What can hang from each mark:
X: A N W
W: G
T: A N
B: V
V: A B D H N
H: V
N: J K S V Y
D: V X
U: N
G: A N
Y: N
J: A
S: N
A: G J K V X

Every row comes from one small tree of marks. The marks that hang from a mark follow it in brackets, in alphabetical order. Every link used is in the known rows. Which tree was each row made from?
In the rows, zero is written as 128.
Known rows:
N[J[A[X[W[G]]]] K S Y]: [142 111 161 124 106 128 147 147 100 166 143 142 156 123 172 110  78 162
 121  69 101 194 179 131 116  85 154 117 131 110 136 192  88 120 183 110
 119 147 115 115 142]
Y[N]: [133 128 127 127 130 122 133 117 115 140 136 151 154 121 136 117 139 128
 118 131 118 150 133 131 119 113 136 130 124 134 122 131 123 115 122 134
 133 148 128 109 121]
G[A[J K V[B D]] N[Y]]: [155  78 169 120  91 191 173  96 120 135  97 122 158 162 128  80 117 146
  69 109 114 200 175 110 116 104 137 141 180 142 154 120 154 145 126 139
 177 187 121 156 154]
D[V[A H] X[W[G]]]: [121  97 111  61 167 167 159  78 115 130 132 109  89 113 119 133 142 101
 120 158 125 141 141 153 101 111 104  81 118 171 133 139 143 133 136 131
 140 105 119 162 146]
S[N[J[A] K V[B] Y]]: [107 109 146 130 101 117 133 175 114 137 134 148 160 109 140 101 106 138
 107  72  88 191 181 127 108 100 167 110 119  95 122 148 103 130 168 121
 112 149 111 133 141]
D[X[A[G J V[H N[Y]]]]]: [161 109 151  72 137 181 148  70 132 148 143  96 112 130 128 109 144 129
 106 141 127 132 158 129  95 109 133  97 151 160 146 168 164 144 135 137
 121 132 105 145 162]
W[G[N[J[A] K S Y]]]: [102 125 140 123 110 117 135 145  98 119 124 138 144 130 148 116 112 157
 110 123 111 187 165 125 135  99 143 130 130 127 132 154  83 122 136 128
 142 152 136 125 139]
J[A[G X]]: [177 111 140  97 111 150 147 104 112 138 135 108 127 132 116 106 127 137
 110 125 153 149 137 139 112 112 145 120 132 153 142 147 141 149 127 122
 124 147 125 135 127]
G[N[K V[B D] Y]]: [106 109 152 135  99 144 149 151 111 141 119 142 168 122 152 114 103 136
 105  81  78 201 165 132 134 110 166 129 154 103 124 116 108 127 141 131
 138 162 127 141 154]
D[V[A[K] B] X[N[J]]]: [145  97 123  74 146 184 154  92 126 144 150 113 134 109 127 121 128 113
 110 129 107 147 151 143 104  87 113  78 115 174 141 146 150 126 144 153
 131 100 108 143 156]
T[N[J Y]]: [111 106 144 141 120 130 117 148 127 122 132 136 157 140 121 105 132 134
 128 101 110 151 146 126 113 102 160 137 116  93 113 159 116 106 137 134
 116 131 116 111 145]
U[N[J[A[X]] K S Y]]: [128 116 161 116 101 114 127 140 109 143 137 156 150 136 152 102  99 150
 109  74  97 195 154 131 113 101 166 119 136 120 118 170  99 111 177 131
 113 151 122 129 128]
J[A[G V[B D H] X[N]]]: [177 110 138  61 104 205 186  69 126 144 135 103 144 129  99 125 127 126
 110 121 141 172 144 156  99 119 156 126 148 157 133 141 165 159 133 122
 128 140 139 158 137]
N[J K S V[D[X]] Y]: [105 106 143 138  94 142 140 162 111 188 144 144 169 120 188 113  56 166
 130  41  57 203 211 129 128  78 170 104 134  93 130 194  87 126 192 121
 103 150 107 114 165]
G[A[J X]]: [162  95 134 119 121 166 133  85 121 129 113 126 125 142 125 104 130 145
 112 138 136 143 149 114 108 110 120 125 155 146 160 134 155 145 130 124
 134 160 111 146 142]
Y[N[J[A[G]] K S V[B]]]: [134 121 143 122  95 130 156 149 110 160 148 156 179 106 168 117  89 154
 118  88  93 217 178 136 126  84 156 118 115 123 124 164 106 119 157 108
 114 167 111 108 136]
J[A[K V[B H] X[W[G]]]]: [174 112 142  84 108 195 193  78 113 133 124  99 118 135 100 121 120 133
 102 128 148 173 140 155 115 114 127 125 139 162 141 158 154 152 134 102
 130 143 138 161 133]
X[A N[S V Y]]: [144 136 134  91 136 132 129 123 152 134 160 109 160 119 152 124 125 124
 146  85  89 144 148 130 131 101 161 128 150 112 122 166 132 120 139 144
 111 117 111 154 162]
W[G[N[V]]]: [ 93 133 120 121 118 125 135 137 108  99 122 125 127 131 127 125 133 144
 116 151 115 164 150 127 144 113 136 137 127 135 132 140 106 130 109 130
 134 147 134 143 144]
Y[N[K V[B H]]]: [115 130 135 131 117 138 154 124 113 146 136 155 163 100 148 133 115 132
 121 107  88 200 158 142 131 110 151 117 121 121 110 131 119 118 143 112
 115 159 130 120 132]
X[N[J] W]: [149 120 150  87 154 144 163 137 147 120 152 131 133 127 141 150 147 107
 143 122 115 128 117 136 100 128 105 139 123 115 131 160 164 120 136 123
 142  97 109 159 140]
B[V[D N[J]]]: [ 88 111 105  91 119 154 133 124 123 110 120 137 157 125 131 151 121 115
 130 126 102 182 158 130 109 132 131 110 146 128 126 131 119 148 144 121
 121 122 132 142 125]
X[A N W]: [168 124 149  58 168 144 149 109 168 111 147 104 132 127 126 149 168  89
 147 125 117 108  97 146 105 128 107 143 144 121 133 149 181 131 124 130
 139  90 115 171 152]
V[A[K X] B H]: [130 119 138  78 117 193 185  54 130 145 122 138 141  92 103 159 113 123
 117 120 124 186 147 147 119 136 138 114 166 161 124  94 142 153 154  98
 117 125 148 139 140]
X[A[J K V[B N]] W[G]]: [173 118 165  42 133 196 188  77 155 113 126  82 124 141 100 144 150 115
  95 157 120 144 129 145 108 124 101 146 155 154 158 173 194 161 129 106
 133 113 107 161 171]
G[N[J K]]: [114 115 158 140 111 118 135 148 112 131 124 151 150 133 153 111 117 140
 114 103 108 179 154 112 133 110 126 129 135 120 133 135 120 126 141 121
 145 157 124 133 134]
J[A[K V[N] X[W]]]: [184 106 145  81 110 185 180  83 117 141 131  99 128 144 105 104 120 126
  98 114 147 166 136 140 115 113 127 127 145 159 149 164 166 156 137 110
 128 153 126 159 127]
J[A[G K X[N]]]: [194 114 159  94 104 157 166  98 119 140 145  98 138 141 112 102 130 143
 102 115 146 155 137 133 120 103 140 119 131 162 144 160 158 149 125 124
 125 149 131 136 131]
H[V[A[G] B D[X] N[J]]]: [ 97 104 115  38 104 187 161  96 146 120 130 123 138  93 109 170 112 101
 110 122 105 196 176 139 120 130 140 115 150 150 134 110 164 166 156 126
 124 118 134 129 159]
T[A[X]]: [143 113 128 120 117 143 109 105 126 140 135 105 135 140  91 112 138 121
 137 121 115 124 137 131 120  99 135 141 131 118 133 133 128 125 112 117
 111 140 129 118 138]
S[N[V[A[G] H] Y]]: [ 98 118 140 109 115 111 143 137 127 134 136 139 145 111 117 107 131 128
 114  97 100 171 169 117 113 124 173 117 138 112 112 120 122 139 147 124
 113 148 120 146 138]
S[N]: [106 126 134 119 117 103 122 145 130 118 127 143 135 126 111 108 147 132
 122 124 122 126 133 115 109 122 138 123 125 118 126 109 127 134 128 126
 122 138 129 136 129]
H[V[A B D[X] N[S Y]]]: [ 89 110 104  47 104 182 153  97 142 125 128 128 144  89 119 166 101 104
 116 107  97 198 172 141 125 128 156 111 164 139 129  96 137 150 159 130
 123 121 140 132 159]
J[A[G K V X]]: [197 109 160 101  91 169 178  89 116 152 138  84 131 155 100  87 119 148
  92 117 153 160 148 130 128 104 139 131 133 168 147 173 169 159 128 116
 123 162 127 140 130]
W[G[A[X] N[J Y]]]: [107 109 136 119 123 138 135 116  94 107 113 138 129 138 133 103 134 155
 108 144 121 173 168 117 123  98 132 139 147 138 142 146 104 131 121 140
 150 160 132 140 148]
X[A]: [143 127 129 100 142 129 114 108 146 123 127 111 129 128 123 127 141 113
 132 124 126 116 124 134 126 121 125 130 144 133 132 139 142 140 129 133
 126 117 125 134 142]
V[A[X[W]] D N[S]]: [118 102 115  17 120 192 167  58 143 158 123 150 170 110 110 160 108 111
 131 104 105 177 137 147  94 133 147 131 193 142 145  94 144 174 162 114
 122 130 139 141 145]
W[G[A[K V[H] X]]]: [123 120 132 111 118 161 158  85 112 113 112 110 115 145 103 115 133 156
 111 156 134 162 157 124 138 108 118 139 136 158 140 152 138 147 121 122
 133 156 147 144 140]

Write each row's tree:
[158 105 153 123 115 153 151  97 123 137 128 124 141 143 132  95 122 155
 119 108 124 157 152 110 127  95 127 129 154 141 142 137 145 134 130 133
 135 162 131 144 143] -> G[A[K X[N[S Y]]]]
[119 106 115  84 119 199 146 104 130 143 114 135 140 111 123 151 120 125
 121 130 111 139 136 165  91 118 135 107 148 136 138  99 122 142 134 138
 134 112 140 126 156] -> V[B D[X]]
[119 123 167 150 106 109 134 163 115 172 145 152 164 122 182 114  75 164
 129  63  86 182 179 114 130  96 154 120 130  96 123 174  88 110 184 118
 117 143 113 100 143] -> N[J K S Y]
[121 107 120  69 104 155 159  97 146 125 128 104 128 120  95 156 124 104
 120 120 116 164 153 132 140 135 135 143 145 145 138 122 183 170 141 113
 123 124 137 137 148] -> H[V[A[G X[W]] D]]
[142 113 125  93 146 165 133  81 130 140 134 103 104 128 127 113 141 124
 127 137 132 120 144 137 110 107 118 100 140 155 139 157 148 136 131 135
 123 125 122 150 148] -> D[X[A[V[H]]]]
[131 118 135 110 122 150 138 101 113 116 123 122 135 134 129 120 130 159
 114 148 116 160 157 123 123 101 132 132 138 141 149 153 124 133 130 130
 128 150 129 135 149] -> W[G[A[J X[N[K S Y]]]]]
[ 85 122 119 102 104 141 144 136 134 121 121 148 144 109 110 130 130 127
 125 108 100 162 154 135 105 125 158 115 137 111 116  99 122 147 138 116
 114 138 134 152 144] -> S[N[V[B D H]]]
[125 130 130 125 118 117 136 130 114 152 145 167 164 120 159 117 115 147
 128 114 112 165 153 121 115  98 138 128 125 130 125 153 106 111 139 124
 128 149 118 102 128] -> Y[N[J S]]
[185 110 186  88  79 206 213  61 146 165 129  81 142 169  93 117 124 152
  74 130 123 167 167 118 119 129 136 135 148 170 147 170 209 180 135 105
 132 155 120 134 153] -> A[G J K V[D H]]
[115 113 135 127 108 128 145 133 119 127 124 131 146 131 135 109 115 132
 110 106 111 184 155 115 148 115 140 132 149 134 134 122 128 137 125 122
 138 161 122 153 137] -> G[N[V[A[K]]]]
[125 114 165 153 122 118 130 155 111 160 137 144 155 124 164 114  97 140
 115  75  88 171 173 121 126 109 146 122 122  99 123 175 107 117 177 130
 125 135 114 102 137] -> N[J K Y]
[187 109 195  92  93 168 192 105 115 156 154 109 136 144 141 100 130 165
  96 129 114 157 159 109  96 106 154 136 167 142 163 172 176 147 122 100
 116 161  73 155 182] -> A[G[N[S V Y]] J X[W]]
[ 99 123 106  96  98 161 144 126 144 105 119 117 128 109 110 166 116 108
 122 122 109 162 149 142 141 135 137 132 134 128 126 105 150 147 134 123
 127 116 146 131 151] -> H[V[B D]]
[137 116 127  74 144 182 141  76 132 135 134 109 110 117 126 122 139 120
 124 139 128 133 144 142 102 111 123  96 149 155 137 144 147 137 134 135
 122 122 123 152 155] -> D[X[A[V[B H N]]]]
[105 114 123  93 124 142 144 129 108 102 129 127 142 120 136 144 123 124
 126 135 110 196 158 130 116 121 120 107 132 132 132 156 121 140 148 103
 112 131 124 152 122] -> B[V[N[J[A[X[W[G]]]] K]]]
[126 102 123  73 126 201 160 107 135 141 114 133 133 112 124 156 125 118
 124 133 111 135 128 171  84 122 125 112 148 132 140 102 133 142 133 131
 140 105 135 136 159] -> V[B D[X[W]]]
[107 124 146 126 107 111 125 147 125 121 130 139 137 135 132 119 118 133
 114  98  89 181 138 134 139 119 151 126 123 119 112 150 129 119 154 126
 104 150 125 146 129] -> U[N[K V]]
[179  97 153 117 114 174 152  79 128 131 123 116 136 151 122 101 132 150
 103 128 129 150 150 108 116 101 115 124 153 155 161 146 172 146 128 126
 135 160 116 147 146] -> G[A[J K X[N]]]
[167 102 136  70 142 183 141  88 129 137 142  90 110 120 125 111 145 121
 102 155 120 115 142 144  93  90 119  79 124 174 149 151 162 135 123 148
 124 106  91 141 177] -> D[V[B] X[A[G J]]]
[169 108 146 115 115 160 116  95 130 147 146 100 153 142  99 111 141 123
 121 115  97 134 146 126 107  94 143 136 135 115 145 153 146 122 124 121
 110 139 113 120 148] -> T[A[J X[N[K Y]]]]
[105 114 143 105  99 124 148 152 135 132 137 143 154 114 116 114 121 138
 112 102 102 173 173 116 114 109 147 123 126 123 129 134 134 149 151 114
 110 140 110 135 146] -> S[N[J V[A[G K] B]]]
[ 75 104  95  65 129 165 147  89 128 115 114 145 158 109 121 170 116  98
 133 121 103 213 168 138 107 146 136 102 161 138 117 110 121 160 161 110
 124 120 144 153 115] -> B[V[A D H N[J]]]
[ 85 116 105  89 111 149 136 128 124 116 124 141 161 125 140 151 109 126
 137 120 100 187 162 128 111 126 135 109 150 126 126 131 109 145 147 116
 117 126 131 142 128] -> B[V[D N[J S]]]
[106 118 145 128 119 104 122 156 119 131 135 154 145 125 129  98 135 137
 114 101 108 141 159 110  98 113 151 121 127 106 123 139 111 127 148 136
 125 135 116 124 136] -> S[N[J Y]]
[118 120 151 161 113 119 136 162 113 156 138 122 153 119 158 110  91 140
 117  68  73 183 174 127 151 109 167 121 124  92 118 165 110 119 163 125
 105 152 112 125 144] -> N[K V Y]
[120 100 144   4 116 233 195  40 147 151 116 149 176  84 104 184 115  98
  92 115  95 221 166 159  72 161 178 110 199 144 121  69 146 174 170 123
 137 123 136 132 156] -> V[A[G J] B D H N[Y]]
[105 128 156 131  98 103 129 157 121 138 140 145 149 132 153 108  98 151
 116  74  77 194 154 128 138 108 175 124 135 107 107 156 103 106 165 130
 101 157 119 140 137] -> U[N[K S V Y]]
[137 132 140  78 156 142 164 127 142 100 145 116 125 127 124 157 161 112
 139 154 118 125 106 145 111 129 107 145 120 124 131 148 155 121 116 127
 141  99 126 162 141] -> X[N W[G]]
[131 107 124 127 123 143 136 127 122 152 137 118 150 118 140 118 101 123
 107  91  91 174 175 128 131 121 169 124 145 117 134 158 123 133 155 131
 113 138  96 135 144] -> N[V[A[J]] Y]
[196 106 187  96  75 197 201  79 147 168 131  74 151 178  94 104 123 157
  68 130 122 152 161 114 123 119 132 145 143 167 160 179 212 178 130 115
 130 155 109 125 156] -> A[G J K V[D]]
[150 122 128  97 131 160 148 122 137 124 147 127 151 122 132 134 128 117
 128 113 122 153 139 138 110 115 132 127 122 131 130 158 144 124 140 138
 134 114 122 148 130] -> X[N[J[A[V[B]]]]]
[ 90 132 129 126 111 120 137 150 101 115 131 135 137 129 149 118 113 159
 118 129 103 179 172 120 139 101 149 136 133 125 130 161  86 122 126 130
 131 148 124 134 152] -> W[G[N[J S V Y]]]
[ 95 111 121 100 108 161 156 115 123 126 113 146 153 112 130 137 113 118
 117 106 103 200 157 138 128 127 152 127 164 129 123  92 120 144 132 120
 144 150 136 160 144] -> G[N[V[A B D H]]]
[170 105 163  93 110 149 163  90 144 152 131 105 148 137 108 125 123 133
  89 129 129 160 150 116 129 128 128 130 143 164 151 137 173 161 143 114
 129 139 111 117 135] -> V[A[G J K]]
[171 105 163 106  97 154 129  97 126 143 141  95 142 153  92  98 148 135
 108 135 117 139 150 116 108  97 141 144 142 131 149 141 155 137 102 111
 121 159 107 121 155] -> T[A[G[N] J X]]
[182 117 187  73 137 135 171 114 160 129 136  87 119 145 117 127 153 117
 117 127 130 119 114 134 120 123 103 144 142 140 139 158 188 154 122 110
 137 117 112 144 159] -> X[A[G K] W]
[163 105 147  78 148 167 146  91 131 128 132  92  96 138 127 122 152 130
 110 157 129 112 135 141 100 101  96 103 134 160 163 177 159 141 123 125
 130 115 108 146 164] -> D[X[A[J K] W[G]]]
[127 105 126  45 113 226 193  39 142 155 118 146 169  98  97 177 111 113
 121 102 101 194 153 163 100 132 145 118 178 157 127  92 150 171 164 111
 126 112 161 139 149] -> V[A[K X[N[J]]] B D H]
[119 120 121  71 129 190 171  57 129 138 121 147 138  82 107 167 118 112
 130 128 125 179 143 153 107 143 144 116 166 151 120  84 133 147 154 103
 116 117 143 145 137] -> V[A[X] B H]
[147 114 142  68  89 222 180  79 145 155 123 122 170 130 116 144 101 136
  96 121 100 181 156 138 102 127 145 130 165 139 151 132 168 158 157 110
 121 142 114 140 156] -> A[J V[B D N[K S]]]
[108 124 120 108 115 142 141 112 106 109 123 122 132 129 119 125 131 145
 108 153 114 169 156 127 136 112 138 136 140 148 146 146 119 142 117 123
 126 148 125 145 149] -> W[G[N[V[A[J X]]]]]
[110 105 122  60 113 205 182  61 148 147 101 144 161  99  97 179 105 105
 114 106 109 196 147 165 113 146 141 118 170 150 118  70 134 167 160 112
 142 117 167 131 136] -> V[A[K] B D H]
[152 110 124  95 115 159 146 108 121 132 124 112 138 132 117 113 113 116
 106 111 140 176 141 142 124 122 138 122 132 140 134 144 138 143 144 124
 135 151 133 148 111] -> J[A[V[N[K]]]]
[121 101 121  71 159 187 168  92 111 115 125 114  84 109 128 134 144 114
 119 167 125 142 139 159  91 105 102  78 117 162 129 128 136 123 124 132
 145 107 118 167 162] -> D[V[B H] X[W[G[A]]]]
[113 132 144  93 111 168 173  94 131 147 136 135 142 124 131 133 103 135
 127 106 115 190 164 121 128 129 137 125 145 132 117 150 145 140 163 104
 119 149 132 148 132] -> A[V[H N[J K S]]]
[126 118 124  80 125 164 149 124 116 133 139 136 147 105 141 125 105 119
 110 110 106 172 152 140 105 108 149  97 131 137 119 128 111 122 150 143
 131 117 108 133 150] -> D[V[B N[J[A] S Y]]]
